What can hang from each mark:
z684: z348
z236: z58 z348 z463 z986
z435: z236
z524: z513 z684
z463: z236
z348: z236 z684
z513: z524

Every row comes from one small tree of marks. Brackets hold a mark, then the marks that hang from it, in the order of their numbers. Every link used is in the known rows. Which tree was each row made from?
(in the rows, 128 means zero)
Known rows:
{z463 {z236 z58}}: [ 66 138 134  47 171 145  93 120 131 118 117  98  66 150 132 138  77 136]
{z435 {z236 z58 z986}}: [ 80 125 121 120 157 125  91 108 142 108 109  80  80 110 148 150 130 148]
{z684 {z348 {z236 z58}}}: [ 89 146 151  70 165 137 112  86 123 120 122 117 143 114 113 131 129 113]
{z348 {z236 z58 z463 z986} z684}: [107 114 153 132 125 127  94 148 138 121 117 104 141 148  82 112 113 120]
{z348 {z236 z986} z684}: [ 96 102 140  93 141 141 129 138 135 117 132 118 133 148 107 146 100 107]
{z348 {z236 z58 z463} z684}: [101 136 162 100 131 132 102 150 133 123 129 119 139 158  88 113  72 104]
{z524 z684}: [ 83 144 111  84 156 150 124 114 133 118 130 113  95 137 215 136  48  75]
{z236 z58 {z348 z684} z986}: [107 113 139 128 130 128  71 120 166 126  95  92 113 153  77 131 113 119]
{z236 z58}: [ 82 135 126  60 145 142  92  91 132 114 116 107  77 134 163 152  83 101]
{z524 z513 {z684 {z348 {z236 z463 z986}}}}: [117 133 107 171 150 135 131 140 134 128 116 110 188 119 173  83 134  96]
{z513 {z524 {z684 {z348 z236}}}}: [ 83 157 136  77 183 131 148  88 122 144 139 118 175  95 167 153 116  66]
{z524 z513 {z684 {z348 z236}}}: [105 141 112 106 163 150 140 138 128 128 125 125 170 122 182  98 122  72]
{z524 z513 z684}: [ 99 130  87  96 144 156 119 143 138 124 119 117 104 141 229 119  75  59]
{z236 z986}: [ 81 116 111  88 150 141 118  83 135 112 121 104  86 136 179 170  83 112]
{z435 {z236 z58 z348 z463}}: [ 92 166 132 167 171 109  94 111 158 115 110  78 111 150 126 120  51 159]
{z236 z58 z463}: [ 89 147 130  94 138 131  90  96 132 117 116 104  93 144 164 138  56 106]
{z236 z58 {z348 z684} z463}: [110 145 151 130 128 122  79 126 162 128 105 102 126 175  85 116  44 110]

Which tree is each row?
[ 93 169 149 115 167 118 113 102 124 148 125 103 183  92 142 118 127  80] -> {z513 {z524 {z684 {z348 {z236 z58 z463}}}}}
[ 86 138 128 109 179 128 141  89 126 143 129 104 178  84 159 154 156  82] -> {z513 {z524 {z684 {z348 {z236 z986}}}}}
[110 137 145 192 140 105  79 144 172 122  98  74 127 148  70 116  92 157] -> {z435 {z236 z58 {z348 z684} z463 z986}}
[106 146 102  93 146 150 124 115 135 130 111 121 137 118 205 117 106  55] -> {z524 z513 {z684 z348}}
[114 127 143 160 122 118  69 125 167 128  95  89 128 163  77 115  85 125] -> {z236 z58 {z348 z684} z463 z986}
[ 93 120 133 136 153 127  98 115 131 113 122  95 130 140 132 117 112 139] -> {z348 {z236 z58 z463 z986}}
[ 88 140 124 154 150 114  91 113 142 110 110  75  96 118 148 136 105 156] -> {z435 {z236 z58 z463 z986}}
[ 92 126 142 100 161 132 102  86 129 119 112 103 145 103 106 130 171 132] -> {z684 {z348 {z236 z58 z986}}}
[ 99 137 146 134 153 122 101  89 129 120 114  99 160 113 108 117 141 136] -> {z684 {z348 {z236 z58 z463 z986}}}
[ 89 172 141 113 178 120 150  92 122 145 140 115 191 104 166 138  88  73] -> {z513 {z524 {z684 {z348 {z236 z463}}}}}
[ 96 139 138 132 164 124 137  83 126 118 128 111 165 123 131 133 102 130] -> {z684 {z348 {z236 z463 z986}}}
[ 93 128 121 125 133 128  82  92 138 115 106  91  96 131 154 136  96 123] -> {z236 z58 z463 z986}
[113 120 111 139 148 144  96 145 136 129 100 102 168 100 149  82 201  95] -> {z524 z513 {z684 {z348 {z236 z58 z986}}}}
[ 95 120 117 135 155 129  76  88 159 118  97  83  98 142 126 136 113 136] -> {z236 z58 z348 z986}
[ 96 143 122 197 165 105  84 110 164 113 100  65 114 138 118 121  92 176] -> {z435 {z236 z58 z348 z463 z986}}
[107 146 142 128 138 124 114 118 159 127 120 114 130 187 108 132   4 102] -> {z236 {z348 z684} z463}
[116 154 123 143 147 137 105 150 131 131 111 112 181 120 154  65 133  85] -> {z524 z513 {z684 {z348 {z236 z58 z463}}}}
[ 89 125 134 100 168 135 137  78 126 116 127 114 151 113 132 149 130 125] -> {z684 {z348 {z236 z986}}}
